Each row comes from the steps of one path. Every step used is in the known rows, and no mark comes twice. Write the path behind each row, first mark first.
Known rows
N -> F -> Z: [-10.9  11.6 -13.7   5.3  -2.0  -6.0  -3.9   3.1 -26.5  -9.8   7.0  26.6
  -8.8 -21.0 -15.2   9.6 -24.4 -33.9  -0.8  -4.3  12.9   7.1 -25.9]
Q -> F -> Z -> P: [  0.6   9.0 -53.8   8.0 -13.2  -0.4 -12.0  33.8 -12.3 -10.9   0.1  16.8
   0.9  -9.9  -9.6  12.7 -14.8 -39.5  16.9  -6.0   6.1   1.9 -18.1]
B -> Q -> J: [ 28.1  24.0 -43.8 -22.2  13.8   9.2  -4.4   3.2 -13.4  -6.7  15.1  18.9
 -13.1   2.4  -2.2  17.2  -1.6  10.9   6.4 -17.2 -22.4   3.3   9.2]
F -> Z -> B -> Q -> J: [ 22.2  -9.9 -63.8 -10.6   9.5  14.3  12.7   6.1  -8.7   6.6   5.8  28.6
  -6.7  -2.7 -18.1  17.5 -15.7 -23.6   2.0 -13.4  -8.1  16.7   2.7]
M -> J: [ -0.1  27.7 -20.0  12.4 -11.5 -24.0 -21.6  10.4  -2.1   9.5  19.1  20.1
 -12.2  -0.6 -21.5 -16.6  -9.1  17.6  10.6  -8.4  -9.1   2.7 -14.4]
Q -> J: [ 12.9  25.8 -17.0 -21.5   4.1  11.3 -15.3  15.8 -15.4  -7.5  13.0  12.6
  -9.7  11.7  -6.3   3.4  -4.5   3.9  12.2 -12.8  -8.1  -9.8   2.9]
Q -> B -> Z: [ 15.2  15.8 -32.8   3.5   3.6  -3.0  -2.0   5.3 -12.2  -4.7  14.7  12.4
 -11.0 -10.4   8.4  26.3  -9.1 -13.7   0.6  -7.7 -10.7 -17.9  -4.2]
N -> F -> Q -> B: [ -1.4  -3.7 -27.1   0.2  29.3   0.4  13.5  16.3 -32.9 -16.0   6.4   9.9
 -11.1 -21.6 -11.9  34.4 -27.8 -31.4  -8.9  -2.8  -7.9   8.6 -11.9]
N -> F -> Z -> P -> Q -> J: [-16.9  -5.5 -46.6  12.2   6.9  12.7   3.2  39.1 -39.6  -0.4   2.5  17.2
  16.7 -12.5 -24.3   8.0 -25.7 -44.3  -6.2   6.4  -8.4  -4.9 -18.6]
Z -> P -> Q: [ -9.4   2.6 -16.9  40.2  -5.8   8.6 -12.2  31.8 -24.6 -11.6  19.9  10.9
  31.9   1.2 -22.2 -24.1  -1.0  -4.1 -15.7  -8.9 -14.5   4.7 -17.2]
P -> Q: [-12.0   8.1   4.4  20.7   4.5  -2.0 -13.5  19.7 -27.3  -4.2   9.4  12.2
  13.5   1.4 -16.7 -23.7   4.8   2.6 -14.9 -18.2 -18.1  -3.6 -19.2]
N -> F -> Q -> J -> M: [  4.5  25.5 -44.6 -19.4  23.3 -15.2  21.3  11.2 -23.5 -12.7   4.2  10.4
 -21.2 -15.4 -31.5  20.6 -13.1 -28.6  11.3 -14.3   6.6  12.1  -8.8]
M -> J -> Q -> F -> Z: [ -1.4  26.3 -58.3  23.6  -9.3 -36.4   3.7  20.1   2.9  33.7 -17.6   4.8
 -29.3 -18.9 -25.7  12.7  -2.9 -10.1  19.3  -8.2  -2.3  -3.4 -35.6]
Z -> J -> Q -> F -> N: [  4.0  17.0 -56.7  20.3   8.3   1.7  15.9  19.6  -8.5  17.1 -15.7 -19.4
  -8.8 -14.0 -28.0  20.8  -4.6 -22.2   3.3 -20.0   8.0  15.0 -25.9]
N -> F -> Q: [ -5.2   5.0 -23.6  -1.8  14.6  -6.2   9.1   1.7 -30.4 -24.3  14.1  22.4
  -3.5 -19.3 -17.5   9.7 -21.6 -17.1  -9.0 -10.9  -1.2  24.1 -17.6]
Z -> B -> Q: [ 18.9   0.5 -35.2  15.8  12.9   7.8  10.8  -2.1 -11.2 -14.3  22.5  13.2
   3.9  -6.3 -13.9  -3.9 -10.3   4.5 -11.7 -25.0 -13.1  29.2   0.3]
Q -> P -> Z -> J: [  7.4   5.9 -34.9 -16.0 -12.3   2.2  -5.7  31.2 -46.0  -2.4  -0.5  -7.1
   7.7   2.6 -18.2 -39.4   6.5 -13.4  -0.3  -1.7  -9.6  -9.5  -5.2]
Q -> B -> Z -> J -> M: [ 16.7  26.4 -52.9  10.8   1.5 -12.6  15.1  15.4  -6.9   9.8  14.0  -9.7
 -15.5 -17.4 -19.6  26.0 -12.7 -29.6   3.5  -9.7  11.4  -7.4   1.0]
P -> Q -> B -> Z: [ -2.9   3.0 -27.2  18.3  11.6  -4.7   3.1  19.1 -25.4   6.9   5.8   8.2
   4.6 -11.0   1.4  11.8  -1.7 -16.0 -15.7  -8.2 -26.5 -25.5 -14.1]
B -> Z -> J -> Q -> F -> N: [  7.9  20.9 -85.7  14.9   1.8  -6.9  28.1   4.9  -5.3  20.0 -10.2 -10.1
 -11.8 -24.6 -15.8  29.5  -5.0 -27.2   3.7 -18.3   5.5   8.1 -26.3]
F -> Z -> P: [  1.2   3.0 -35.3  24.7 -26.2   6.9 -17.1  19.0  -5.3  -9.2  19.8  36.0
  15.0  -2.9 -21.8  -1.1 -12.1 -29.8   2.9   0.7  13.7  12.8 -18.0]
P -> Z -> B -> Q -> F -> N: [  2.7  -9.0 -65.2  -0.1  23.0 -14.1  25.2   9.3 -29.1  -7.4 -27.8   1.2
   5.2 -16.5 -13.5  -3.9   0.8 -39.7  -5.9 -38.8 -20.3  21.5 -18.8]

Write each row's path
[  3.6  33.2 -27.7  41.1 -11.4 -26.2  -2.1   5.8   3.9  21.2  12.7   3.6
 -13.9  -5.6 -31.8 -10.9   2.4  26.1   3.8 -10.3  -7.0   8.2 -23.4]	M -> J -> Q
[ 28.0  20.8 -55.1  -1.5  21.1  -2.2  22.7   7.1  -5.3  -3.5  12.4  -0.3
 -13.3  -3.2 -27.5   6.5  -2.1  -7.3   7.9 -27.6  -5.9  17.5   9.9]	Z -> B -> Q -> J -> M
[-15.5 -12.0 -29.6  39.6 -18.1   4.6 -12.8  32.1 -18.2   1.8  10.6  30.8
  30.6  -4.8 -28.9 -15.6  -4.4 -31.2 -13.5  -1.1  -1.4   4.9 -27.6]	F -> Z -> P -> Q
[ 12.0  19.1 -50.8  19.3 -20.8   2.2  -6.1   4.4  -7.1 -20.9  35.5  25.3
  13.1  -8.5  -3.7  -1.5  -9.0  -8.0   1.1  -7.5  -0.7   6.2  -8.0]	B -> Z -> P
[ -2.2   9.2 -48.4 -13.2  -3.8   1.0  -6.2  29.8 -19.2   9.6  -9.5   3.3
 -13.4 -10.8 -15.4  15.1 -22.5 -37.5  11.8  -9.7   8.4   1.4 -12.7]	Q -> F -> Z -> J
[ 27.7  19.8 -71.0  12.4 -14.3   5.9  19.5   7.8 -17.1  14.1  17.7  -9.6
  -8.9 -14.8 -15.9  -1.5   6.2   3.7   1.1   5.6  -1.7  -6.3 -12.6]	B -> Z -> J -> Q -> P
[ 12.0   5.1 -39.2 -28.6   9.2   8.1  -3.1  14.2 -14.2  -6.7   9.6  29.6
  -7.3   7.5 -17.6  11.1  -3.9  -5.8   7.2 -10.9 -10.8   7.2   0.7]	F -> Q -> J
[-18.9   2.4 -26.3   3.3   5.1 -13.6  -7.5  33.2 -27.0   8.8 -20.7  12.4
  -1.3 -11.7 -12.0  -0.3  -2.4 -33.1   1.2 -15.2 -13.2 -15.1 -30.8]	P -> Q -> F -> Z
[ -8.0  -0.8   1.6  22.1  18.8   2.9  -8.9  33.1 -29.8   3.9   2.0  -1.0
   8.0  -1.3 -10.1   2.9  -0.2 -10.9 -16.1  -9.7 -24.6 -19.7 -13.9]	P -> Q -> B
[ -3.8  -4.0 -41.0 -21.8   8.7 -14.7  14.9  16.6 -58.7 -23.1  -7.8  12.3
  -0.1 -17.8 -15.4 -21.9   1.5 -30.1  -4.9  -0.8 -15.7   2.2 -23.1]	N -> F -> Q -> P -> Z
[  4.3   6.2 -29.4  29.8   7.6   0.2  20.2  29.6 -33.6  13.3 -13.8 -31.5
   4.2  -4.2 -25.5   1.2   3.4 -18.7 -20.9 -14.0  -7.4  -2.4  -8.0]	P -> Z -> J -> Q -> B
[ 13.7  27.8 -59.2  38.4  -3.8 -29.5  14.0   5.8   5.1  30.9   9.7   0.1
 -23.3 -19.1 -13.9  24.6  -2.5   7.7   3.1  -1.0 -16.0 -14.1 -18.7]	M -> J -> Q -> B -> Z
[-17.9   5.1 -25.9   8.0  17.3  -9.6  -6.2  27.2 -23.5   5.6 -20.3   6.1
   5.3  -9.9 -14.0  -1.1   3.1 -27.2  -0.6 -23.4 -16.9  -7.1 -35.2]	P -> Q -> F -> N
[  3.8  -9.9 -48.0  15.6  15.2   0.5  24.9  -6.3 -25.0 -10.1   9.5  22.3
  -3.5 -30.4 -19.5  15.8 -33.8 -34.7 -13.9 -12.7   0.7  33.5 -15.3]	N -> F -> Z -> B -> Q
[-19.5 -18.9 -34.5  14.0  13.2  -4.0  10.2  36.3 -27.3   6.4 -19.8   2.0
   7.0 -11.3 -20.6  -9.6 -13.4 -41.2  -6.3 -18.6 -11.6  -2.0 -26.7]	P -> Q -> F -> Z -> B
[ 12.7  -2.7 -65.4   3.1  25.8  -0.1  17.6   4.9  -9.2  -5.2  -7.7   7.3
  -5.3 -17.7 -12.0  19.0 -12.3 -25.8   3.3 -30.1 -12.8  26.9 -16.0]	Z -> B -> Q -> F -> N
[  6.7  -9.2 -26.1  -3.6  -2.4   0.5   5.6  23.7 -43.6 -15.6  -1.5  -4.8
  11.6   3.8 -16.4 -50.6   7.8 -15.6  -1.7  -9.4 -13.5  -6.8 -10.1]	Q -> P -> Z -> B
[  7.4  23.5 -44.7  20.6 -17.9 -35.3   3.8  20.7 -24.6  21.8  -8.6  -5.7
  -8.9  -5.8 -28.4 -41.7  26.3  13.3   8.3  -1.0 -20.4 -14.6 -28.7]	M -> J -> Q -> P -> Z
[ -0.9  29.9 -58.9  28.4   1.4 -33.1   5.6  13.8   6.3  30.3 -17.1  -1.8
 -22.9 -17.3 -28.5  12.3   2.6  -3.6  18.2 -16.6  -4.8   4.7 -40.1]	M -> J -> Q -> F -> N
[ -5.4   9.0 -17.4  -0.7  -7.6  -2.0  -3.7  20.6 -37.6  -5.5   0.6  -1.9
  12.2   3.4 -21.6 -30.0  -2.5 -13.7 -13.4 -20.0  -3.3   7.7  -3.5]	P -> Z -> J
[ -0.6 -12.6 -22.1  16.8  -8.5   4.4  -0.2   7.9  -8.7  -1.7   9.5  25.7
   5.6  -2.8 -25.4 -10.0 -17.1 -29.7  -2.1 -10.6  14.1  16.4 -16.7]	F -> Z -> B
